What can hang from each mark
q651: q23 q44
q44: q94 q187 q340 q641 q651
q23: q187 q340
q187: q44
q641: q760
q340: q23
q760: q641

Each row was made from one small tree. The marks that hang from a mark follow it in brackets, in the order of their numbers. Every link used is in the known rows. Write each row's tree.
Known rows
q641(q760): [-1.969 -0.451 0.203 0.225 1.554 -0.589 -0.122 -0.808 0.352 -0.891 0.583 -0.170 -0.462 -0.429 0.317 0.652 -0.673 -0.340 0.132 -0.108 -1.051 0.554 -0.726 -0.805 -0.406 -0.960 0.987]
q44(q187 q340(q23) q641 q651): [-2.106 -1.430 2.001 0.767 -1.807 0.325 -1.633 -0.262 1.576 -0.244 1.036 -1.535 -0.471 0.201 -1.104 -0.134 -2.842 -1.539 1.139 2.446 1.712 -0.103 -2.605 -0.515 -0.290 -0.204 3.244]
q760(q641): [-2.568 1.688 0.587 -1.340 0.399 -0.314 0.396 -1.762 0.601 0.405 0.373 -0.206 0.269 -0.171 -0.007 0.490 -0.625 -0.305 0.283 0.248 -0.438 2.422 -0.831 -0.896 -0.415 -1.594 1.271]
q44(q94 q187 q340 q641 q651): [-4.865 -0.202 1.692 -1.659 -2.742 0.013 -0.668 0.356 1.645 -1.368 0.730 -1.672 -0.637 -0.288 -0.915 1.016 -3.175 -1.209 0.655 1.761 1.369 0.124 -2.508 1.131 -1.309 0.430 4.095]
q651(q23(q340) q44(q641)): [-6.517 2.287 0.861 1.006 -0.450 -0.030 0.106 -0.554 0.325 -1.564 -0.179 0.401 -0.992 -0.825 -1.742 -1.596 -0.612 -0.356 1.066 0.912 0.191 2.073 -1.381 -0.957 1.391 -1.328 2.717]
q187(q44(q651)): [-0.421 -0.514 0.651 -0.519 1.103 0.069 -0.229 -2.179 0.187 -1.170 0.473 -0.040 -0.274 -0.487 -0.408 0.300 -2.965 -0.610 1.833 0.805 -0.311 1.423 -0.778 -0.085 -2.322 -1.176 0.211]
q651(q23(q187(q44) q340)): [-3.650 1.221 1.503 -0.202 1.762 -0.349 0.166 -0.877 0.190 -2.866 -0.662 1.189 -0.814 -0.760 -0.828 -1.270 -2.295 -0.522 0.998 0.590 -0.641 3.168 -0.401 -1.257 1.145 -1.041 1.054]
q187(q44(q641 q651)): [-2.974 -0.395 0.452 -1.045 0.800 0.355 -0.176 -1.907 0.978 -1.218 0.900 -0.413 -0.696 -0.478 -1.183 -0.002 -3.423 -1.206 1.751 0.463 0.021 0.957 -1.762 1.321 -2.820 -1.111 1.073]
q651(q23(q187)): [-3.036 0.767 1.002 0.494 0.461 -0.530 0.012 -0.483 0.383 -1.633 -1.065 0.654 -0.245 -0.462 0.133 -0.396 -1.210 -0.991 0.334 0.433 -0.785 2.674 -0.637 -0.366 1.136 -1.123 1.608]
q340(q23(q187)): [1.107 -0.718 1.625 1.054 0.227 -0.326 -0.695 -0.798 0.879 0.177 -0.414 0.396 -0.219 -0.193 0.351 0.038 -1.618 -0.906 0.445 1.396 -0.571 1.441 -0.524 0.566 1.207 -1.755 1.443]
q651(q23(q340)): [-4.254 1.581 0.720 -0.134 0.750 -0.423 -0.030 -1.340 0.157 -1.979 -0.135 0.493 0.121 -0.951 -0.652 -1.416 -0.675 0.101 0.872 0.956 -0.223 2.406 -0.757 -2.046 1.813 -1.024 1.249]
q23(q187): [-1.538 -0.204 1.137 -0.434 0.010 -0.424 0.167 -0.531 0.553 -0.551 -1.348 0.540 -0.240 -0.513 0.227 0.755 -1.459 -0.592 0.096 0.672 -0.676 1.486 -0.909 1.044 0.442 -1.193 1.429]
q187(q44(q340(q23) q641 q651)): [-1.507 -1.213 1.219 0.814 0.546 0.576 -1.235 -1.379 1.694 -0.687 1.803 -0.994 -0.837 -0.449 -1.563 -0.300 -3.850 -1.327 1.882 1.849 1.283 0.445 -1.858 -0.583 -2.393 -0.891 1.850]
q44(q187 q340 q641 q651): [-4.909 -0.786 1.476 -0.591 -1.987 0.186 -0.836 -0.212 1.285 -1.017 0.302 -1.321 -0.558 0.002 -0.998 0.311 -2.857 -1.350 0.688 1.645 1.446 0.001 -2.813 -0.547 -1.020 0.373 3.196]
q651(q23(q340) q44): [-4.172 2.084 1.075 1.476 -0.091 -0.368 -0.001 -0.927 -0.260 -1.563 -0.447 0.744 -0.633 -0.763 -0.780 -1.204 -0.174 0.070 0.856 1.046 -0.088 2.336 -0.531 -1.883 2.170 -1.430 1.609]
q44(q94 q340(q23(q187)) q651): [-0.675 -0.887 2.457 1.265 -1.143 -0.070 -0.950 0.103 1.378 -0.852 -0.172 -0.341 -0.523 -0.412 -0.197 0.995 -3.286 -0.896 1.182 2.884 0.813 1.089 -1.406 0.277 0.529 -0.596 3.513]
q44(q94 q651): [-2.119 0.235 0.980 -1.255 -1.124 -0.271 -0.304 -1.371 0.460 -1.011 -0.137 -0.357 0.115 -0.678 -0.138 0.927 -2.397 -0.396 1.304 1.561 0.009 1.445 -1.083 1.575 -1.035 -0.997 2.148]
q187(q44(q94 q340(q23) q651)): [0.522 -0.656 2.027 0.297 0.357 -0.011 -0.964 -1.174 1.207 -0.911 1.735 -1.051 -0.561 -0.476 -0.627 0.637 -3.507 -0.810 1.773 2.636 1.058 0.951 -0.602 -0.325 -2.445 -0.880 1.890]
q651(q23(q340) q44(q187)): [-3.842 1.702 2.027 0.724 -1.268 -0.614 -0.260 -0.287 -0.620 -1.622 -0.682 0.211 -1.073 -0.177 -0.672 -0.957 0.030 -0.434 0.495 1.899 -0.060 1.792 -0.630 -2.341 3.016 -0.919 2.099]
q187(q44(q641 q651(q23))): [-4.885 0.662 0.164 -0.138 0.814 0.280 -0.226 -1.749 0.658 -2.150 0.715 -0.210 -0.818 -0.507 -1.254 -0.904 -3.339 -1.388 1.934 0.226 -0.097 2.103 -1.557 -0.325 -2.009 -1.019 1.595]

Write each row's tree
[-2.971 -0.605 0.938 -0.464 0.649 0.376 -0.128 -0.861 1.000 -1.591 -0.421 0.335 -1.136 -0.433 -0.934 0.295 -4.088 -1.278 1.458 0.630 -0.172 1.394 -1.929 1.709 -1.757 -0.929 1.858]  q23(q187(q44(q641 q651)))
[-3.318 0.928 1.010 -0.318 0.357 -0.138 -0.311 -1.061 0.587 -2.713 0.961 -0.637 -0.669 -0.589 -0.946 0.108 -3.265 -0.895 1.822 1.407 0.597 2.215 -0.780 -1.353 -2.113 -0.325 2.245]  q187(q44(q94 q340 q651(q23)))
[-5.026 2.529 2.142 0.565 -1.121 -0.588 0.329 0.535 -0.050 -2.212 -1.564 1.120 -1.325 -0.781 -0.683 -0.442 -1.025 -0.264 0.549 1.767 -0.383 2.534 -0.416 -0.049 3.035 -1.230 3.392]  q651(q23(q187 q340) q44(q94))
[-2.036 0.135 1.587 -0.823 1.999 -0.296 0.338 -0.941 0.453 -1.928 -0.807 1.039 -0.695 -0.833 -0.613 -0.204 -2.377 -0.258 0.756 1.236 -0.670 1.948 -0.556 -0.241 0.282 -1.052 0.763]  q23(q187(q44) q340)
[-2.246 0.632 1.792 0.909 -1.907 0.032 -0.650 0.307 1.843 0.359 1.426 -1.189 -1.122 -0.468 -1.205 0.477 -1.445 -0.938 0.673 2.306 1.102 -0.102 -1.193 0.862 -0.862 -1.324 3.639]  q651(q44(q94 q340(q23) q641))
[-1.113 -0.718 1.435 -0.206 1.441 -0.225 0.054 -0.307 1.120 -1.525 -0.008 -0.042 -0.934 -0.401 -0.294 0.964 -2.372 -0.807 0.532 0.934 -0.028 1.067 -0.779 -0.416 -1.816 -0.334 1.487]  q23(q187(q44(q340)))
[-2.883 1.261 1.378 2.219 -0.572 -0.552 -0.004 -0.004 -0.100 -1.084 -1.425 0.907 -1.122 -0.148 -0.025 -0.100 -0.736 -0.849 0.503 0.866 -0.699 2.827 -0.532 -0.348 1.740 -1.455 2.242]  q651(q23(q187) q44)
[-1.849 -0.703 1.116 -0.206 1.100 0.277 -0.751 -1.046 1.961 -0.175 1.949 -1.038 -0.745 -0.525 -1.304 -0.376 -2.578 -1.339 0.941 1.212 0.757 0.111 -1.105 -0.693 -2.540 -1.059 1.466]  q187(q44(q340(q23) q641))
[-7.004 1.021 1.315 -0.332 -1.280 0.112 -0.666 -0.754 0.442 -2.601 -0.482 -0.144 -0.620 -0.328 -1.569 -1.721 -2.582 -1.042 1.311 1.198 0.731 2.203 -2.512 -1.345 2.032 -0.249 3.019]  q44(q187 q641 q651(q23(q340)))
[-2.848 0.201 2.193 -1.140 0.374 -0.131 0.137 -0.765 0.365 -2.618 -0.728 0.960 -1.060 -1.006 -0.781 0.132 -3.955 -0.209 1.554 1.728 -0.277 2.117 -0.861 1.320 0.296 -0.853 2.241]  q23(q187(q44(q94 q651)) q340)
[-1.354 -0.054 1.371 -1.226 0.175 -0.055 -0.254 -1.026 0.871 -1.663 0.926 -0.880 -0.553 -0.669 -0.501 1.194 -3.409 -0.669 1.743 1.907 0.698 0.789 -0.872 -0.194 -3.115 -0.346 1.849]  q187(q44(q94 q340 q651))
[-4.313 0.121 0.181 1.408 0.335 -0.262 -0.112 0.114 0.878 -0.591 0.470 -0.140 -1.548 -0.204 -0.766 0.567 -0.542 -0.711 0.329 -0.161 -0.617 -0.120 -1.275 0.073 -0.336 -1.261 2.166]  q651(q44(q641(q760)))
[-4.998 -0.307 1.232 -1.039 -1.155 -0.352 -0.690 0.367 1.268 -1.895 0.713 -0.995 -1.251 -0.070 -0.446 1.104 -2.749 -1.309 0.518 0.857 -0.236 -0.063 -1.995 1.466 -0.457 -0.154 3.736]  q44(q94 q187 q641(q760) q651)
[-4.221 -0.016 1.385 -1.914 0.186 -0.069 0.334 0.498 2.179 -1.784 0.550 -0.545 -1.312 -0.711 -0.999 0.935 -3.266 -1.106 0.604 0.905 0.373 0.727 -1.141 1.748 -2.476 -0.324 3.131]  q23(q187(q44(q94 q340 q641)))
[-3.278 0.390 1.228 1.480 -0.336 -0.195 -0.329 -0.912 -0.053 -2.077 -1.548 0.808 -0.290 -0.341 -0.033 -0.406 -2.532 -0.962 1.303 0.827 -0.324 2.912 -1.411 -0.741 1.300 -0.891 2.120]  q44(q651(q23(q187)))
[-0.106 -0.386 2.450 -0.824 -1.834 -0.491 -0.985 0.204 1.517 -0.105 1.473 -1.585 -0.236 -0.102 -0.012 0.703 -1.475 -0.889 -0.030 2.592 0.673 0.185 -0.494 -0.438 -0.158 -0.555 2.759]  q44(q94 q187 q340(q23))
[-2.212 1.306 1.550 0.864 -1.726 -0.638 -0.326 -0.339 -0.439 -0.745 -0.254 -0.368 -0.910 0.237 -0.052 -0.216 -0.181 -0.864 0.225 1.169 -0.389 1.672 -0.473 -0.999 1.074 -1.211 1.853]  q651(q23 q44(q187))
[1.058 -1.013 1.468 0.432 1.668 -0.048 -0.851 -1.218 1.134 -0.205 1.972 -0.796 -0.456 -0.436 -0.550 -0.032 -1.984 -0.832 0.978 1.718 0.402 0.574 -0.296 -1.481 -2.256 -1.112 0.475]  q187(q44(q340(q23)))
[-5.568 0.555 0.675 0.944 -0.651 0.179 -0.442 -0.404 0.681 -2.130 -1.369 0.507 -0.656 -0.375 -0.791 -0.892 -3.198 -1.338 1.427 0.535 -0.110 2.610 -2.375 0.683 0.698 -0.729 3.181]  q44(q641 q651(q23(q187)))
[-4.841 1.394 0.446 -1.315 -0.070 0.031 -0.158 -1.264 1.022 -2.508 0.574 -0.315 -0.785 -0.790 -1.334 -0.414 -3.540 -1.352 1.852 0.224 -0.141 2.205 -1.216 1.395 -2.372 -0.977 2.357]  q187(q44(q94 q641 q651(q23)))
[-5.962 1.145 1.162 -0.125 -1.483 -0.088 -0.132 -0.106 1.108 -2.453 -1.141 0.192 -0.785 -0.663 -0.801 -0.140 -3.291 -1.254 1.252 0.727 -0.109 2.477 -1.880 2.072 0.560 -0.767 4.130]  q44(q94 q641 q651(q23(q187)))
[-2.784 0.870 1.887 -2.203 1.053 -0.457 0.556 -0.513 0.833 -2.239 -0.351 0.913 -0.917 -1.076 -0.579 0.199 -2.686 -0.090 0.751 1.342 -0.566 1.906 -0.039 1.347 0.076 -1.030 1.654]  q23(q187(q44(q94)) q340)
[-1.421 -1.080 1.610 0.510 0.702 0.103 -0.251 -0.578 0.662 -1.811 -0.369 0.005 -0.890 -0.380 -0.439 0.623 -3.623 -1.008 1.289 1.733 0.610 1.361 -1.622 -0.746 -1.615 -0.250 1.662]  q23(q187(q44(q340 q651)))
[-6.830 1.173 0.686 -0.188 -1.711 0.136 -0.428 -0.145 1.511 -2.321 0.485 -1.036 -0.400 -0.720 -1.407 -0.294 -2.926 -1.039 1.499 1.201 1.318 1.653 -2.151 -0.360 -1.066 -0.006 3.931]  q44(q94 q340 q641 q651(q23))
[-4.681 2.743 1.595 0.048 -1.004 -0.634 0.243 -0.435 -0.049 -1.901 -0.436 0.492 -0.839 -0.866 -0.736 -0.803 -0.243 0.089 0.931 1.755 -0.203 2.280 -0.033 -0.781 1.904 -1.337 2.472]  q651(q23(q340) q44(q94))
[-3.698 0.213 1.582 0.770 -1.737 -0.182 -1.011 -0.431 0.157 -1.924 -0.082 -1.055 -0.306 0.119 -0.340 -0.240 -2.141 -1.077 1.128 1.713 1.141 1.535 -1.912 -2.629 0.317 0.331 2.703]  q44(q187 q340 q651(q23))
[-3.917 1.476 2.003 1.410 -1.531 -0.578 0.107 1.208 0.579 -1.797 -0.957 0.080 -1.452 -0.368 -0.290 0.635 -1.021 -0.778 0.330 1.941 0.171 1.892 -0.661 -0.428 1.122 -0.617 3.784]  q651(q23(q187) q44(q94 q340))
[-2.739 2.233 0.915 0.597 -1.206 -0.683 0.081 -0.426 0.219 -1.056 -0.155 -0.073 -0.602 -0.462 -0.154 0.214 -0.393 -0.440 0.681 1.205 -0.433 2.028 0.028 0.366 0.113 -1.658 2.357]  q651(q23 q44(q94))
[-4.706 1.310 0.891 0.689 0.047 -0.080 -0.418 -1.647 -0.256 -2.608 -0.646 0.557 -0.010 -0.825 -1.054 -1.544 -2.070 -0.083 1.912 1.169 0.409 2.834 -1.518 -2.357 2.013 -0.742 1.534]  q44(q651(q23(q340)))
[-6.808 1.901 1.310 1.454 -0.871 -0.110 0.265 0.459 0.641 -2.048 -1.179 1.137 -1.439 -0.684 -1.418 -1.315 -1.223 -0.741 0.796 0.907 -0.036 2.401 -1.747 -0.353 2.752 -1.191 3.247]  q651(q23(q187 q340) q44(q641))
[-3.930 -0.541 1.087 -1.294 -1.761 0.131 -0.684 -0.872 0.874 -0.835 -0.315 -0.910 -0.319 0.052 -0.803 0.107 -2.752 -1.379 0.948 0.975 0.545 0.758 -2.453 1.179 -0.522 -0.404 2.513]  q44(q187 q641 q651)
[-2.386 0.069 1.928 -2.078 -1.883 -0.651 -0.306 0.301 1.199 -0.863 0.621 -1.504 -0.260 -0.190 0.078 1.066 -1.383 -0.722 -0.167 1.582 0.602 0.119 -0.847 -0.013 -1.018 0.058 2.736]  q44(q94 q187 q340)
[0.094 0.091 2.704 2.003 -1.329 -0.361 -0.529 0.957 1.065 0.092 -0.137 -0.187 -1.301 -0.297 -0.117 1.044 -1.447 -0.780 0.292 2.916 0.497 0.626 -0.356 0.756 1.118 -1.237 3.374]  q651(q44(q94 q340(q23(q187))))
[-3.748 0.449 0.733 1.862 -0.608 -0.049 -0.694 -1.158 0.236 -2.102 0.107 -0.573 0.047 -0.412 -0.674 -0.498 -2.270 -0.655 1.526 1.319 0.968 2.001 -1.698 -2.861 -0.389 -0.168 2.208]  q44(q340 q651(q23))
[-1.226 -1.306 1.283 1.125 2.880 -0.095 -0.566 0.047 1.492 -1.092 1.286 0.152 -1.737 -0.160 -0.578 0.042 -2.874 -1.595 0.577 0.300 -1.172 0.517 -0.739 0.244 -0.686 -1.494 1.709]  q340(q23(q187(q44(q641(q760)))))
[-3.694 1.014 1.587 2.634 -0.924 -0.358 0.018 0.677 0.283 -1.387 -0.865 0.204 -1.256 -0.207 -0.504 0.185 -0.769 -0.824 0.397 1.517 0.297 1.980 -0.978 -1.956 1.178 -0.770 2.796]  q651(q23(q187) q44(q340))
[-3.239 0.385 1.153 -2.269 0.525 -0.215 0.547 -0.180 1.853 -1.489 -0.025 0.035 -1.097 -0.678 -0.594 0.851 -3.225 -1.225 0.580 0.527 -0.754 1.223 -0.732 3.251 -2.144 -1.143 2.519]  q23(q187(q44(q94 q641)))
[-4.202 0.722 1.779 -0.946 -3.100 -0.300 -0.163 1.115 1.486 -0.520 0.763 -1.553 -1.353 0.003 -0.902 1.253 -1.004 -0.930 0.042 2.055 0.883 -0.227 -1.434 1.446 -0.989 -0.251 4.132]  q651(q44(q94 q187 q340 q641))
[-3.215 0.858 1.806 1.218 -1.999 -0.469 -0.528 0.470 0.071 -1.180 0.173 -0.778 -1.117 0.333 -0.513 0.027 -0.187 -0.996 0.138 1.788 0.682 1.188 -0.890 -2.617 0.586 -0.351 2.742]  q651(q23 q44(q187 q340))
[-1.621 -0.208 1.780 -1.464 0.352 -0.460 0.234 0.195 1.354 -1.803 0.082 -0.342 -1.024 -0.638 -0.193 1.382 -2.887 -0.870 0.439 1.462 -0.043 1.152 -0.293 0.949 -2.002 -0.345 2.200]  q23(q187(q44(q94 q340)))
[-5.733 -0.262 1.245 -1.418 -1.087 -0.561 -0.322 1.265 1.880 -1.755 1.404 -1.822 -1.349 -0.142 -0.706 1.133 -1.656 -1.063 -0.452 0.764 0.191 -0.742 -1.627 -0.206 -0.867 0.563 3.828]  q44(q94 q187 q340 q641(q760))
[-3.957 -0.824 0.589 -0.510 0.402 0.467 -0.217 -1.174 1.346 -1.459 0.981 -0.956 -0.835 -0.583 -1.500 0.190 -3.738 -1.094 1.773 1.107 1.162 0.579 -2.209 -0.254 -3.422 -0.258 1.993]  q187(q44(q340 q641 q651))
